In the rows, zero is written as 128.
Known rows, with every way that one mark hangs from another:
tuziluf{teded{rizero{gadar{rezed{razeris}}}}}: [113 189 161 113 114 120 145 114 201 100 122 184 205 205 132 109 158  75
 102 166 203 117 115 106 144  97  98 128 143 169 131 104 106  93  97 174
  83 126  66 169 134 103 119 117 162 112  65 137 154 146 165 131 174 136
 114 134]
figotu{tuziluf}: [147 145 104 124 134 129 126 119 105 153 123 135 153 130 100 131 146 149
 142  98 137  93 119  90 135 121 118 128 157 160 155 125 129 125 141 188
 114 138 130 109 126 127 117 130 137 163 116 153 121 154 157 109 121 115
 120 128]
tumuz{lofi{rizero{teded} zuvem}}: [132 123 185  91 151 131 119  94 164 154 144 163 198  93 128 118 131 152
 136 148 123  79 159 115 114 100 126 182 137 159 188 105 118 147 139 168
 116 111 121 164 158 153 116 125 130 147 143 187 134 158 144 116 122 117
 156 155]
lofi{bafipu rizero zuvem}: [138  89 171  97 190 137 115  36 117 168 140 151 175 103 119 110 150 148
  99 124 116  73 137  98 122  94 130 147  96 158 199 108  89 160 107 184
 115 107 130 149 143 131 106 127 142 146 136 118 124 186 188  97 156 141
 151 149]
tuziluf{figotu teded{rizero}}: [131 128 134  87 135 102 138  99 180  89 124 161 169 172 109 127 129 117
 116 137 156 133 154 124 152 125 124  82 143 165 156 107 117 116 105 131
 130 144 117 176 115  97 101 112 151  95  55 155 160 155 176 108 170 130
  97 130]
rizero{gadar}: [158 138 133 102 138 166 116 115 132 141 134 149 177 137  98 131 164 121
 103 123 151  82 117 106 113  94  96 143 150 139 159 134 117 121 120 178
 116 114 110 137 151 114 126 117 134 131 112 125 146 168 141 135 139 144
 127 148]
fibosid{lofi{bafipu rizero{gadar}}}: [155  89 168 107 173 158 134  61  92 172 158 147 187 143  87 118 193 130
  73 107 115  44 122  75  96  89  93 163 114 160 204 125  75 143  86 203
 118  96 104 131 161 121 110 134 137 109 128 102 148 193 217 113 194 144
 122 186]
tumuz{lofi{bafipu rizero{gadar}}}: [151  93 159  83 176 163 145  82 113 155 168 162 185 122  87 108 165 123
 112 134 139  72  95  97 100  87 100 147 110 167 200 114  96 109  89 189
 110 102 115 142 168 115 105 127 146 127 138 151 133 175 158 156 143 123
 135 190]
bafipu{lofi{rizero{teded} zuvem}}: [137 136 180 103 142 125 114  75 175 166 134 135 196  86 115 120 113 169
 119 160 122  60 181 133 120  85 137 154 140 171 173 124 121 138 135 164
 109 113 123 157 128 147 121 132 140 144 129 167 159 162 134 104 116 123
 151 158]
zuvem{lofi{bafipu}}: [131  86 171  82 155 152 118 105 105 109 136 183 147 140 103  96 180 147
 146  99 124  96 122 106 131  94 119 149 153 196 191 106  93 126  89 169
 113 102 118 148 147 115  98 132 162 135 131  87 130 156 177 128 167 125
 122 136]
kito{gadar{rezed{razeris}}}: [ 91 168 126 147 120 160 130 122 135 122 127 158 187 199 136 148 158 104
 106 132 152 126 113 105 155 100 129 147 139 169 140 102 115 106 124 167
 106 140 121 122 160 123  91 155 140 162 103 148 132 137 131 113 153 142
 132  83]
zuvem{lofi}: [135 106 165  88 131 160 123 124 119 110 133 161 160 132 120 110 169 144
 137 110 126 103 133 113 139  93 123 149 163 174 168 117 104 133 127 159
 125 104 117 153 138 130 107 137 143 154 118 120 131 149 147 128 159 129
 114 115]
tumuz{lofi{bafipu rizero zuvem}}: [130  88 186  89 182 145 124  61 121 166 151 155 173  99 126 104 154 141
 113 133 107  92 128 114 115  97 132 151 103 167 220  92  99 139 116 175
 117 113 124 154 162 150  97 130 143 160 135 164 112 177 166 124 136 128
 145 161]
gadar{rezed{razeris}}: [103 164 147 118 113 140 138 115 132 100 128 155 175 172 131 122 151 107
  99 138 159 122 105 107 160 101 123 116 154 178 151  94 123 107 130 166
 104 129 118 138 155 130 123 143 138 163  90 147 134 135 137 121 151 131
 131 105]
luki{lofi{zuvem}}: [154 117 150 113 161 149  87  73 161 186 135 130 194 125 114 146 166 124
 103 116 118  94 130 119 101 109 127 138 114 139 161 111 144 146 140 143
 120 112 126 151 157 141 119 115 144 147  92 122 123 150 161  95 140 151
 133 120]
teded{rizero}: [131 158 140  99 122 126 143  99 153 117 123 157 167 137 140 114 125 119
 133 123 139  98 132 108 114  93 133 127 157 162 148 118 127 114 108 168
 135 138 100 133 124 125 103 104 142 143  78 140 156 168 148 105 146 133
 104 100]
fibosid{lofi{rizero{gadar teded}}}: [160 122 164 108 143 155 125  98 137 169 156 155 212 125  85 127 174 133
  92 123 137  39 149  68  99  98  93 180 154 156 170 135  88 143 108 193
 115  97 108 141 159 119 136 126 128 108 137 130 168 172 182 106 181 132
 119 178]
rizero{gadar{rezed} teded}: [140 168 153 128 135 174 115 117 151 116 120 163 214 165  70 119 160 105
 130 143 199  81 127  77 113  76  87 154 170 170 142 111 125 104  91 186
  88 130  99 129 157 105 135 121 128 109 145 125 162 155 143 152 139 125
 141 163]
lofi{bafipu zuvem}: [130 122 166 100 174 144  95  75 113 144 126 158 153 127 126 113 164 145
 116 116 122 100 132 106 122  94 121 141 114 157 184  97 110 142 104 175
 109 124 124 140 136 128 124 122 149 136 128  97 127 177 173 106 153 141
 151 138]
mugiv{razeris}: [134 139 130  97 116 160 111 119 111 123 165 131 142 145 132 121 160 125
 127 138 151  97 125 135 146 117 127 144 161 134 180 114 119 119 141 182
 126 128 124 132 135 131 118 136 102 114 126 129 153 133 147 126 129 125
 130  90]
tumuz{lofi}: [135 135 139  92 123 156 140 131 131 106 145 148 157 132 122 119 138 123
 130 133 120 119 111 129 128 108 128 124 152 161 172 109 132 115 133 153
 137 135 119 144 168 150 114 126 131 165 104 171 139 137 114 143 117 122
 119 131]
bafipu{lofi{rizero{gadar teded} zuvem}}: [155 138 195 100 150 133 110  87 183 185 143 138 218  87  96 116 133 158
 107 165 140  43 176 118  93  72 108 175 142 153 170 142 110 139 123 182
 101  83  98 162 128 130 132 123 151 125 144 154 163 188 146 120 127 135
 154 174]
rizero{gadar{rezed{razeris}} teded}: [120 184 165 117 117 146 123 141 164 104 130 171 220 177 103 124 155 106
 111 147 202  91 123  84 127  94  85 159 175 171 132 109 114  99  98 183
  83 118  87 135 159 103 146 127 149 121 127 118 163 133 143 126 157 121
 148 141]
figotu{kito tuziluf{teded}}: [143 119  95 111 130 103 140 123 128 141 123 142 163 157 107 130 141 135
 127  89 157 137 138 110 148 137 116 114 147 187 149  98 116 160 138 159
 112 135 139 136 110 127 132 149 130 131  98 170 123 126 188 127 131 118
 140 141]
luki{lofi{rizero zuvem}}: [157  85 156 106 177 141 110  42 151 200 144 134 217 102 120 138 158 132
  82 121 112  75 131 107 102 102 133 142  99 133 178 116 132 155 136 144
 122  94 131 161 151 139 103 120 141 155 101 144 122 164 174  96 149 157
 130 127]
zuvem{lofi{rizero}}: [140  81 160  84 146 156 143 101 116 134 134 164 178 106 117 107 161 147
 116 119 111  77 130 106 147  81 124 150 153 177 198 127  89 141 124 168
 126  87 135 160 130 123  94 149 140 165 120 134 127 173 160 122 162 130
 120 129]
rizero{gadar{rezed}}: [139 146 140 127 150 182 120 104 126 123 127 151 194 162  81 121 169  94
 108 140 183  95 102  90 123  67  98 127 140 154 155 123 125 108 107 185
 102 125 107 136 158 116 120 129 131 140 111 134 139 170 143 161 143 148
 137 147]
figotu{kito{gadar} tuziluf{teded{rizero}}}: [128 153  81 130 124  89 153 105 168 158 109 144 170 185 125 140 122 132
 152  99 164 144 151 100 120 136 117 141 132 195 127 110 121 148 124 169
 110 142 121 115 104 112  92 144 145 125  86 182 129 141 201 109 153 134
 116  99]
mugiv{razeris{rezed}}: [133 159 143  98 120 141 104  89 136 135 171 121 148 145  94 137 166 111
 125 141 143  89 131 172 128 116 131 161 158 145 189 145 147 134 128 186
 132 130 125 129 134 129 137 129  95 103 129 113 149 125 121 115 123 102
 111  87]
teded{rizero{gadar}}: [152 154 142  93 135 141 139  97 165 133 124 158 180 140 114 116 141 111
 123 139 165  81 127  98  85  84 106 145 150 152 146 128 117 111  98 191
 121 110  76 131 131 108 116  97 146 120  84 114 150 185 154 129 151 144
 110 120]
luki{lofi{bafipu rizero zuvem}}: [153  66 167 107 209 136 106  19 138 206 154 144 213 111 103 135 172 132
  90 116 118  74 125 100  88 104 124 138  79 159 189 101 104 151 100 159
 108 105 127 149 158 137  96 116 160 126 122 109 122 169 204  88 164 152
 145 145]

Rows:
[136 144 161 103 120 129 139 100 162 144 149 134 192 107 110 121 105 162
 113 149 132  67 164 130 137  97 128 138 162 184 163 128 121 119 120 156
 120 119 119 147 131 142 114 130 137 135 140 175 176 144 125 124 119 104
 136 152]	bafipu{lofi{rizero{teded}}}
[141 171 142 116 138 156 139  93 153 121 115 167 201 173  93 112 149  93
 129 152 191  92 107  84 108  64 107 143 150 169 147 120 123  91  88 191
 105 131  78 123 139 115 108 114 135 124  80 141 149 185 145 153 146 147
 109 129]	teded{rizero{gadar{rezed}}}
[155 108 191  91 196 133  96  62 142 181 144 175 213 102  87 114 163 148
 105 131 157  43 155  78  89  77  84 186 119 156 180 116  83 150  87 202
  87  92 112 150 146 105 130 104 160  99 173  91 148 194 200 104 168 132
 162 185]	lofi{bafipu rizero{gadar teded} zuvem}
[153 122 175 101 151 140 115  73 163 196 142 125 202  93 106 123 134 142
  78 157 122  55 148 129 107  68 125 152 120 138 181 145 118 130 137 181
 117  81 105 156 132 132 116 126 141 147 111 174 137 204 140 133 125 155
 139 175]	bafipu{lofi{rizero{gadar} zuvem}}
[137  63 177  77 172 153 136  78  98 138 144 173 171 119 114  95 170 163
 122 103 113  78 126 108 137  85 123 145 130 199 203 112  78 136  88 185
 115  85 133 152 134 116  91 144 158 135 139 107 129 174 186 128 178 129
 123 151]	zuvem{lofi{bafipu rizero}}
[132  81 115  77 127 117 134 115 139  84 133 139 172 173  94 122 138 125
  83 108 155 152 162 125 161 133 113  74 139 188 158  92 127 152 117 119
 131 126 145 166 113  97 141 141 128  96  77 160 144 132 186 139 165 145
 140 147]	tuziluf{figotu{kito} teded}
[149  84 192  81 170 146 126  92 123 152 154 196 210 121  80  94 187 161
 136 120 153  42 144  74 104  79  75 179 154 190 187 121  66 139  64 206
  84  75 104 154 150  94 111 123 171  93 177  78 150 175 198 132 186 112
 140 188]	zuvem{lofi{bafipu rizero{gadar teded}}}
[149  91 185 106 195 127  99  38 162 198 147 153 227 119  92 132 166 151
 110 123 127  54 147  90  79 105 113 159 104 166 173 100 108 155  88 161
  94 112 119 149 155 134 111 109 157 110 148  91 143 144 209  87 164 124
 150 160]	luki{lofi{bafipu rizero{teded} zuvem}}
[ 99 125 122 117 115 131 146 123 138  94 133 136 198 211 103 148 140 119
  82 113 173 155 133 101 161 118 120 109 135 219 141  90 131 124 120 148
 107 114 148 121 138 104 115 174 143 138  91 176 120 139 163 144 172 159
 154 107]	tuziluf{figotu{kito{gadar{rezed{razeris}}}}}
[135 106 187  96 187 127 100  55 138 161 135 163 199 110 110 115 149 156
 120 122 132  60 165  89 108  95 116 162 122 169 183  96  94 160  97 188
 100 116 130 153 144 126 124 121 150 112 163 102 145 170 190  89 160 124
 162 160]	lofi{bafipu rizero{teded} zuvem}
[113 111 104  94 125 103 149 107 174 108 124 152 179 205 110 141 120 118
 113 117 168 150 172 120 137 126 119 105 127 202 131 110 115 138  98 130
 128 131 132 147 115  94  95 131 144  90  64 164 146 147 192 123 174 155
 114 103]	tuziluf{figotu{kito{gadar}} teded{rizero}}
[162 104 159 108 148 165 138  84 112 171 151 136 190 122 103 123 180 121
  65 116 106  50 130  88 110  86 104 158 134 140 190 139  92 143 120 195
 141  89 109 141 155 129 120 130 123 135 108 142 145 187 180 117 176 154
 118 163]	fibosid{lofi{rizero{gadar}}}
[145 156 107 118 125  84 149 105 170 147 112 160 157 157 116 124 137 135
 153 125 159 116 132 109 134 134 120 126 149 164 146 117 119 122 122 169
 105 156 102 140 109 111 102 108 149 130  76 158 136 144 187  94 143 109
  96 123]	figotu{tuziluf{teded{rizero}}}
[140 113 174 102 153 133 123  66 153 176 137 118 179  85 133 123 122 159
  94 159  98  73 155 144 126  82 153 140 126 152 189 123 119 143 147 158
 127  99 121 165 127 154 103 140 136 168 106 179 139 184 137 118 116 142
 139 151]	bafipu{lofi{rizero zuvem}}
[152  96 149  92 185 154 135  59 101 163 158 157 189 125  82 111 165 132
  87 116 146  52 117  79 110  83  96 143 109 154 182 123  83 126  80 196
 114  98 108 136 147 100 109 121 147 111 146 106 148 187 183 139 170 126
 132 173]	lofi{bafipu rizero{gadar}}
[134 101 179  81 131 139 127 115 135 132 136 177 200 103 110 102 146 160
 140 120 134  66 154  98 132  85 116 160 168 186 174 115  87 149 111 171
 109  89 132 158 137 116 105 136 146 134 156 130 150 148 159 114 164 108
 131 135]	zuvem{lofi{rizero{teded}}}
[161 102 166  94 170 150 113  65 136 190 138 145 202  94 115 123 156 129
  81 133 129  56 132  95 108  71 105 163 113 124 184 137 109 153 135 191
 118  79 110 154 135 111 116 123 137 142 127 132 130 205 162 110 149 163
 151 155]	lofi{rizero{gadar} zuvem}
[174 116 148 107 158 146 121  84 172 196 159 147 248 120  73 139 168 125
  91 118 155  41 133  80  77 100  83 150 136 151 141 132 113 129  93 168
  99  93 105 145 164 108 124 103 147  96 135 120 157 142 175 119 158 125
 134 159]	luki{lofi{rizero{gadar teded}}}
[132  84 189  79 166 142 130  91 128 130 138 191 192 118  99  95 164 169
 143 109 132  65 140  90 132  91 103 167 155 208 189 100  76 145  73 186
 101  94 123 148 137 111  98 135 156 110 171  97 145 152 188 115 176 104
 138 159]	zuvem{lofi{bafipu rizero{teded}}}
[152 110 173 123 177 164 112  50 131 175 120 153 223 116  90 116 168 114
  95 156 160  67 124  85 117  54 109 154 110 142 188 133 109 142 121 197
  93  97 112 151 145 121 106 136 129 149 123 146 122 202 161 151 145 160
 159 164]	lofi{rizero{gadar{rezed}} zuvem}
[132 101 200 111 177 128  97  54 132 169 144 159 189 114 112 113 172 158
 109 116 105  48 170  83 102  96 115 181 119 172 203  97  83 173 102 197
 120 115 120 146 155 142 134 134 143 112 150 103 149 170 220  74 188 137
 145 176]	fibosid{lofi{bafipu rizero{teded} zuvem}}
[147 177 114 140 145 119 147  96 169 151 102 173 197 186  76 120 158 105
 152 142 211 104 114  85 125 101  97 135 148 162 141 124 118 104  98 191
  78 147  81 135 129 101 103 116 152 116  87 159 129 165 186 141 140 124
 106 147]	figotu{tuziluf{teded{rizero{gadar{rezed}}}}}
[142 145 161 109 141 166 143 108 150 138 146 163 234 144  74 110 153 117
 133 162 186  70 118  88 109  74  91 164 155 176 177 113 117 103  97 184
  92 108 108 143 174 124 118 135 126 131 146 187 154 157 126 176 122 113
 146 173]	tumuz{lofi{rizero{gadar{rezed} teded}}}
[141 143  98 104 119  84 157 111 154 139 120 147 171 163 124 115 116 129
 143 102 172 133 149 108 124 128 115 116 153 202 141  96 128 145 124 167
 110 137 115 134  92 123 121 125 140 126  74 178 127 143 200 116 145 123
 118 122]	figotu{kito tuziluf{teded{rizero}}}
[168 101 139 104 167 159 132  73 142 213 160 134 225 122  80 141 174 118
  71 115 142  59 109  98  85  93 102 139 112 132 152 136 109 129 110 165
 116  86 107 145 159 108 103 110 139 125 107 133 140 165 172 130 157 153
 122 146]	luki{lofi{rizero{gadar}}}
